Each row was made from one walk, in order. Every step used is in the known rows, and no mark comes twice. Write each row's walk.
Known rows:
mova > mino: [ 2.35 -0.03  0.35 -0.80  4.05 -3.15 -1.53 -1.17  3.31 -0.18 -2.31 -0.27
  1.93 -0.63  1.46 -1.61  1.52  1.95 -3.16 -0.51  3.44  1.63 -2.22 -1.70
 -0.12  0.37  1.18  0.34  2.92]
banema > sebut > dudi > bosa: [ 3.27  1.29  2.43  0.06  2.08 -0.32 -1.18  5.18 -1.18 -2.00 -1.80 -2.75
  3.12  2.75 -2.15 -1.24  2.89  0.55  4.45 -1.23 -1.22 -0.27  1.20 -0.71
 -2.30  2.84  1.58 -0.78 -1.04]
libi > dudi > bosa: [-0.19  0.08  0.02  1.71  0.68 -0.43  3.65  0.47 -1.69  1.35  1.61 -1.12
 -0.70 -0.12 -0.52  1.11  0.74 -3.25 -0.59 -0.52  0.87 -0.80  4.55 -0.65
  1.11 -3.63 -0.27 -1.59 -4.80]
peme > mova > dudi > sebut > banema > libi > sozu: [ 1.06 -3.51 -3.50 -2.10  1.61  1.79  1.39 -0.66 -2.24  6.64  0.40  0.43
 -0.03 -0.15 -3.81  3.43  1.96 -1.85  1.39 -1.17 -1.71  0.99 -6.27 -1.85
  0.05  2.19 -2.38 -2.65 -0.36]
sozu > libi > dudi: [-1.37  2.44 -1.14  3.75  0.14 -2.85 -0.88 -1.20 -1.83 -1.78 -1.90 -2.76
 -1.63  0.69  2.02 -1.15 -0.60  1.64 -0.21 -0.34 -1.57  3.25  1.25 -0.84
  1.61 -2.93 -0.28 -0.10 -1.67]
libi > dudi: [-0.89  2.40 -0.75  2.59 -0.62 -3.27  2.44 -0.74 -2.85 -0.27 -1.17 -1.48
 -2.72  0.11  0.24  0.22 -0.45 -2.07 -1.78 -0.40 -0.08  1.45  3.04  0.68
  0.13 -1.81 -1.45 -2.31 -2.56]
sozu > libi > dudi > bosa > peme: [-1.50  1.41 -0.65  3.12  0.16 -0.15  0.56 -0.64  0.04 -1.66  0.33 -2.55
 -1.00  0.30  2.04 -0.49  0.17  1.04  0.67 -1.38 -0.93  1.38  2.17 -1.83
  2.77 -4.61  1.30 -0.03 -2.82]
mova > peme > bosa > dudi > sebut > banema: [-1.82 -0.22  2.86 -3.69 -1.54 -0.92 -0.80 -0.33 -2.18  0.55  2.75  1.85
  1.68 -1.43 -1.41  0.90 -3.04  1.10 -0.05  3.21 -0.02 -1.18  0.03  2.92
 -1.49  0.16 -1.16  3.71 -2.56]
peme > bosa > dudi > sebut > banema > libi: [-2.65  0.18  1.59 -3.13 -0.72  2.97  1.00 -2.22  0.16  1.63  0.56 -0.11
  2.13  2.08 -1.40  2.05 -1.13  1.11  1.18  1.01 -0.35 -1.77  0.56  1.69
 -0.38  1.11 -1.89  2.63 -4.19]
banema > sebut: [ 3.10  3.08  1.06  0.66  0.25 -2.14 -2.84  2.44  2.49 -2.25 -3.64 -1.09
  3.20  1.54 -0.94 -2.20  2.33  1.24  2.35  0.07 -1.26  0.18  1.19  0.65
 -2.78  3.97  1.01  0.17  1.33]
dudi > sebut > banema > libi > sozu: [ 1.04 -1.59 -3.89  0.38  0.78 -1.47 -1.52  1.48  0.89  3.39  4.47 -0.74
 -0.91  2.31  0.96  0.02  1.31 -2.98  3.50  0.07 -1.28 -0.35  1.39  1.32
 -0.55  2.62 -1.29 -1.08  1.96]
sebut > banema: [ 0.81  1.88 -1.87  3.82  1.51 -0.58 -3.04  0.67 -3.82 -0.69 -0.26  3.12
  0.48 -3.03 -2.77 -0.80 -1.85 -0.93 -0.85  0.06  0.67  4.20  1.00  0.79
  0.50  2.09 -2.38  0.28  2.20]
sebut > banema > libi: [-0.39  2.34 -2.42  2.88  1.29 -1.46 -2.77  2.26 -3.37  0.95  0.64  0.36
  0.29 -0.51 -3.04 -0.27 -0.98 -0.50  1.49  1.36 -2.11  3.29  1.18  0.79
 -0.88  3.17 -1.59  0.23  3.61]
mino > mova > peme > bosa > dudi > libi > sozu: [-1.14 -1.91 -1.05 -0.75  0.53 -0.88 -2.33  0.49 -2.81 -0.96  0.84 -1.36
 -1.02 -5.65  2.69  0.42 -2.82  1.25 -4.62  4.05  0.96 -1.82  0.56  1.92
 -0.81 -2.45  2.07  0.36  2.20]
dudi > libi > sozu: [-1.63 -2.26 -1.04 -0.14 -3.48  0.02  3.05  1.96  2.48  1.37  3.96 -0.02
 -0.34  0.35 -0.04 -0.55  0.15 -2.73 -0.22  3.01 -0.69 -1.68  2.67 -4.18
  2.48 -1.54  0.11 -2.89  3.19]
bosa > peme > mova > dudi > sebut: [ 0.78  0.36 -1.37 -0.63 -1.36  3.12  2.03 -2.63  3.35  0.38 -1.68  2.24
 -2.25 -0.95  0.23  0.30  1.08 -0.28 -0.91 -4.62  0.57 -0.04 -4.42 -1.27
  1.67  0.20  0.42 -2.19  1.52]
dudi > bosa > peme: [ 1.97  0.23  1.04  0.87  0.05  4.28  2.31  0.54  5.14 -1.20  1.75  2.79
  1.22 -1.58  0.19 -1.69  1.61 -0.78  0.06 -2.92  2.97 -3.52  2.51 -2.66
  2.35 -2.63  2.69 -0.05 -0.47]
bosa > dudi > sebut > banema: [-1.89 -1.86  2.68  0.30 -2.91 -1.50 -0.03 -2.82  2.20 -1.74  0.96  3.09
 -1.59  3.89  0.56  0.56 -0.70 -0.69  0.74  0.73  0.43  0.23 -0.16  2.81
 -1.31  0.08 -1.80  3.30 -1.18]
mino > mova > dudi > sebut > banema: [ 2.36 -1.96 -4.99  3.23  5.26 -1.84 -4.12  0.29 -1.88  2.41 -0.96 -0.69
 -2.04 -3.12  2.91 -0.20  0.05 -1.18 -4.62 -0.67  2.74  2.87 -0.44  1.77
 -0.47 -2.08  0.11 -0.34  6.84]
mino > mova > peme > bosa > dudi: [ 0.46 -0.25 -0.65  0.17  1.94 -1.24 -3.96 -0.49 -3.02 -1.95 -1.89 -0.29
 -0.63 -5.89  3.02 -0.66 -3.02  2.58 -4.93  2.81  1.83 -0.97 -0.15  3.34
 -1.67 -1.42  1.80  1.80  1.99]
sozu > libi: [ 0.96  2.11 -0.78  3.58  0.49 -1.41 -3.08 -1.11  0.98 -2.56 -2.95  0.00
  0.43  0.16  1.93 -3.42 -0.32  3.47  0.22 -0.60 -0.43  2.40 -0.46 -1.92
  1.66 -1.01  0.51  1.42  1.44]
sozu > libi > dudi > bosa > peme > mova > mino: [-1.18 -0.25 -1.00  1.30  1.59  0.53  0.42 -1.55 -0.18 -0.47 -0.30 -3.27
 -0.04 -0.34  1.91  1.02  0.92  1.65  0.30 -1.51 -0.70  1.64 -0.71 -2.25
  2.76 -3.86  1.66 -0.22 -3.75]
mino > mova: [ 3.30  0.58 -3.49  4.26  3.34 -1.28 -4.63 -0.41 -1.12 -2.50 -4.32  0.04
 -1.76 -5.12  4.19 -2.75 -0.86  1.08 -5.25  0.10  2.72  0.58  0.50  1.60
 -0.62 -0.36  1.89 -0.78  5.16]
bosa > peme: [ 0.29  4.11  0.05  2.24 -2.42  0.72  0.96 -1.30  4.46 -4.44 -2.05  2.27
 -2.55 -1.38  1.69 -3.10 -0.16  1.03 -1.79 -3.43  1.46 -0.50  0.19 -0.71
  1.65 -0.41  1.76 -1.56  3.06]

Which walk is each row?
[ 1.35  0.57  2.03  1.38  1.48  2.37  2.46  3.02 -2.39 -2.56  0.22  0.02
 -1.25  0.59 -0.73 -1.76  0.92 -0.17  1.46 -3.85  1.49 -0.93  0.23 -2.59
  1.42 -1.28  1.41 -2.21 -0.87] => sebut > dudi > bosa > peme
[-1.23 -0.19  3.58 -4.27 -2.08 -1.09 -0.01 -0.89 -0.35  0.28  1.98  1.64
  1.39 -0.71 -0.35  0.20 -2.51  1.61 -0.28  2.86  0.30 -2.55 -0.02  2.39
 -1.61 -0.40 -0.50  3.59 -2.75] => mova > peme > bosa > dudi > sebut
[ 1.18  0.99 -0.47 -1.03 -0.28  2.68  0.89 -2.93  3.60 -2.24 -3.28  1.50
 -1.00 -2.72  1.04 -0.33  0.83  1.74 -2.03 -3.70  1.23 -0.20 -5.06 -1.51
  1.53  1.48  1.99 -2.10  0.90] => bosa > peme > mova > mino
[ 0.76  0.70  1.40 -0.31 -0.41 -1.81 -0.27  5.65 -1.30 -1.81 -0.48 -4.17
  1.43  3.48 -1.74 -0.75  2.24 -0.13  4.26  0.75 -2.99  0.37  1.09 -1.44
 -1.88  2.94  1.07 -2.55  1.22] => banema > sebut > dudi > libi > sozu
[ 1.97 -1.12 -3.42  0.72  1.16 -1.19 -2.65  0.94  1.37  3.09  3.10  0.00
 -0.30  2.89  1.65 -0.62  0.93 -2.63  3.34 -0.06 -1.05  0.42  1.66  2.14
 -1.04  3.24 -1.59  0.51  2.75] => dudi > sebut > banema > libi
[-4.98 -2.39  4.07 -0.81 -6.31 -0.93  4.12 -1.27  3.17 -2.17  2.11  1.73
 -1.75  3.44 -0.75  0.83 -0.73 -0.65 -0.61  3.39 -0.70 -1.61  0.69 -1.60
  0.41 -2.68 -0.20  0.95 -0.22] => bosa > dudi > libi > sozu
[ 0.98 -1.49 -2.19  0.72  2.64 -1.79 -0.04  0.34  0.26  5.51  2.24  1.52
 -0.34  2.03 -1.72  0.65  1.31 -2.77 -0.60 -1.80  1.47  3.61 -0.78 -0.50
  0.18 -1.52 -2.94  0.38  4.24] => mova > dudi > sebut > banema
[ 2.89  0.29  2.19 -1.77  2.69  1.12 -0.81  4.10 -0.29 -1.93 -2.11 -3.53
  3.18  1.95 -1.77  0.21  3.63  1.37  4.10 -2.23 -1.20 -0.28 -1.84 -1.18
 -1.90  3.30  2.71 -1.44 -1.62] => banema > sebut > dudi > bosa > peme > mova > mino
[-3.46 -0.55  3.58 -4.43 -3.40 -0.74  1.90  0.33 -1.19  0.33  3.46  0.92
  1.27 -1.69 -1.97  1.10 -2.90  1.18 -0.70  4.48 -0.48 -2.85  0.35  0.34
 -0.56 -1.53 -0.05  1.99 -2.34] => mova > peme > bosa > dudi > libi > sozu
[-0.81  1.44 -2.13  0.16 -0.47 -3.74  1.68  1.26  0.80  3.24  1.10 -4.69
 -2.43  5.13  1.64  0.24  1.77 -1.90  2.90  1.05 -3.52 -1.17  2.85  1.11
 -2.12  0.71 -0.20 -1.46  0.67] => banema > libi > dudi > sebut
[-1.20  0.59 -2.63  3.40  0.71 -2.54 -1.94 -0.92 -1.97 -0.17  0.68 -3.00
 -1.61  1.63  2.88 -0.16 -0.37 -0.01  1.42 -0.51 -1.89  3.62  1.65  0.65
  1.53 -2.03 -1.04  0.23 -1.75] => sozu > libi > dudi > sebut > banema
[ 0.10  0.12 -1.74  1.21 -0.41 -3.18  2.08 -0.98 -0.50  1.76  1.16 -2.25
 -3.05  2.57  2.86  0.59  0.59 -3.75  0.10 -0.92 -0.08  0.13  3.46  2.00
 -0.18 -1.32 -1.67 -2.03 -2.86] => libi > dudi > sebut
[-2.11 -0.08  1.88 -2.74 -0.69  3.38  0.93 -2.90  0.00  0.80  0.25  1.23
  2.23  0.83 -1.34  1.75 -1.46  0.85  0.01  0.23  1.05 -1.30  0.57  1.79
  0.33  0.64 -2.23  2.65 -4.88] => peme > bosa > dudi > sebut > banema
[-3.28 -0.48  2.16 -4.44 -1.96 -1.52  0.55  0.87 -2.33  1.64  4.60 -0.17
  0.83 -0.82 -2.32  1.83 -2.33  0.99  1.20  3.97 -1.53 -2.44 -0.17  2.05
 -1.66  0.09 -0.52  2.12 -2.70] => mova > peme > bosa > dudi > sebut > banema > libi > sozu
[-0.25 -1.44 -0.67 -0.32  0.99 -0.63 -3.51  0.04 -2.36 -1.14 -0.63 -0.69
 -0.36 -5.05  3.58 -0.19 -3.11  1.62 -4.73  3.98  1.28 -1.11  0.95  2.76
 -1.19 -1.87  1.82  1.81  2.94] => mino > mova > peme > bosa > dudi > libi
[ 2.70 -1.47 -3.07  1.36  1.24 -0.64 -2.86 -0.17  1.04  1.93  2.38  1.86
 -0.12  1.06  1.88 -0.97  0.23 -2.86  1.76 -1.03  0.81  1.07  1.56  2.21
 -0.06  2.54 -2.10  0.43  1.74] => dudi > sebut > banema
[-1.18 -1.13  0.58  0.70 -0.95 -0.60  2.85  4.00 -4.23 -0.76  1.85 -1.99
 -2.33  1.95 -0.87 -1.01 -0.10 -1.56  1.19  0.32 -0.94  0.50  0.44 -3.64
  1.41 -0.56 -0.33 -4.08  1.75] => sebut > dudi > libi > sozu
[-1.57 -0.01  2.62 -3.21 -1.19  3.13  1.74 -3.37  1.68  0.58 -0.66  0.98
  2.04  1.60 -0.38  1.02 -0.95  1.32 -0.18  0.09  1.35 -2.65  0.34  1.19
  0.21  0.21 -1.54  2.45 -5.04] => peme > bosa > dudi > sebut
[ 0.28  1.54 -0.72  0.10 -1.45  3.07  2.34 -2.44  2.27 -0.74 -2.91  2.58
 -1.95 -2.07 -1.11  0.15  0.60  0.54 -1.84 -4.19  0.61  0.58 -4.74 -1.87
  1.80  0.06  0.57 -2.41  1.66] => bosa > peme > mova > dudi
[-1.15 -1.65  3.59 -0.41 -3.66 -1.76  1.20 -3.49  4.73 -2.11 -0.19  2.85
 -1.82  4.96  1.93 -0.52  0.29 -0.13  0.42  0.38  0.85 -1.60 -0.33  2.10
 -1.47 -0.58 -0.89  3.03 -1.37] => bosa > dudi > sebut
[-3.21 -0.13  3.29 -3.03 -2.65  4.00  2.62 -2.56  1.06  0.25 -0.55  1.06
  2.81  0.98 -1.51  1.35 -1.90  1.38 -1.06  2.15  0.48 -1.92  1.53 -0.50
  1.08 -0.82 -1.42  2.50 -3.37] => peme > bosa > dudi > libi
[ 0.96 -1.36 -1.18 -0.49  1.96 -1.24 -4.14 -0.61 -2.03 -0.89 -0.82 -0.66
 -0.76 -4.61  4.31 -0.38 -2.43  1.63 -4.17  2.59  1.97 -1.61  0.11  3.98
 -1.84 -1.16  1.73  1.90  1.82] => mino > mova > peme > bosa > dudi > sebut
[-1.57  1.44 -2.46  2.62  1.70 -1.02 -0.50  2.73 -4.74  2.27  2.64 -1.35
 -0.11 -0.19 -3.42  1.82 -0.55 -2.26  1.83  1.37 -2.31  2.65  3.15  0.84
 -0.39  0.86 -1.48 -0.51  0.34] => sebut > banema > libi > dudi > bosa
[ 2.44  1.93  2.48  0.05  1.26  0.36 -0.56  4.93 -0.12 -3.09 -1.53 -2.76
  2.22  2.62 -1.66 -1.26  2.89  0.79  4.37 -2.17 -1.28 -0.56  1.08 -0.77
 -1.92  2.53  2.37 -1.15 -0.57] => banema > sebut > dudi > bosa > peme
[ 2.45 -1.92  0.62 -1.40  1.55  5.57  2.14 -0.59  4.54  0.37  0.84  2.22
  2.28 -2.43 -0.15  0.24  2.34 -0.24 -0.07 -3.10  2.78 -3.21 -1.21 -3.29
  2.37 -1.31  2.92 -0.59 -2.08] => dudi > bosa > peme > mova > mino
[ 2.82 -3.14 -0.75 -1.44  2.31  4.27  2.09 -1.42 -1.06  5.06 -2.03  2.98
  2.37 -1.78 -4.23  2.29  1.95 -1.04 -0.62 -1.99  0.95  0.28 -5.32 -3.40
  1.03  0.17 -1.49 -0.98 -1.74] => peme > mova > dudi > bosa
[-3.55 -1.66  4.73 -0.19 -5.70 -0.65  2.51 -2.11  3.81 -2.48  0.01  2.77
 -0.83  4.10  0.27 -0.04 -1.19 -0.13 -0.82  3.25 -0.29 -0.62  1.18 -0.34
 -0.23 -2.02 -0.74  3.12  0.88] => bosa > dudi > libi
[-0.29  0.55 -2.40 -0.57 -0.98  2.96  1.35 -1.30  1.85  1.37 -0.37  1.13
 -2.08 -0.40 -0.86  1.29  1.00 -0.42  0.42 -3.61 -0.99  0.75 -4.28 -0.73
  1.04  1.15  0.05 -2.04  2.34] => bosa > peme > mova > dudi > sebut > banema > libi
[ 1.01  2.12 -0.77  0.54 -2.21  3.64  1.22 -2.64  2.69 -2.98 -3.63  2.89
 -1.84 -2.85  0.44 -1.03  0.00  1.06 -1.11 -3.83  0.40 -0.90 -3.68 -0.97
  1.70  1.80  1.14 -2.42  0.47] => bosa > peme > mova
[ 3.46 -2.21 -0.92 -2.27  3.04  1.51 -0.98 -3.00  0.05  1.65 -4.57  1.24
  2.33 -2.64 -0.59  0.93  1.37  1.57 -1.82 -1.04  1.29  0.87 -6.99 -1.88
  0.14  3.54 -0.17 -1.05 -1.21] => peme > mova > mino
[-1.96  0.34 -2.61  0.69  2.23  0.40 -0.15  1.68 -3.90  2.51  2.42 -2.15
 -0.07 -1.06 -2.96  3.33  0.07 -1.43  1.47  0.43 -2.33  2.65  0.17  0.25
  0.05  1.30 -0.50 -1.11 -0.21] => sebut > banema > libi > dudi > bosa > peme > mova > mino
[ 1.65  1.23  1.84 -0.01 -0.15 -1.43 -1.55  5.04 -0.92 -1.98 -1.89 -3.58
  2.19  3.96 -0.86 -1.39  1.87  0.26  4.10  0.66 -2.72  1.00  1.51 -0.61
 -2.39  3.53  0.77 -1.03  1.90] => banema > sebut > dudi > libi
[-2.47 -0.11  3.95 -4.09 -3.05 -0.56  0.65 -0.27 -0.80  0.04  1.94  1.60
  2.02 -1.09 -1.28  0.30 -3.17  1.57 -0.87  4.33 -0.22 -2.09  0.72  1.19
 -0.97 -0.89 -0.51  3.49 -1.77] => mova > peme > bosa > dudi > libi
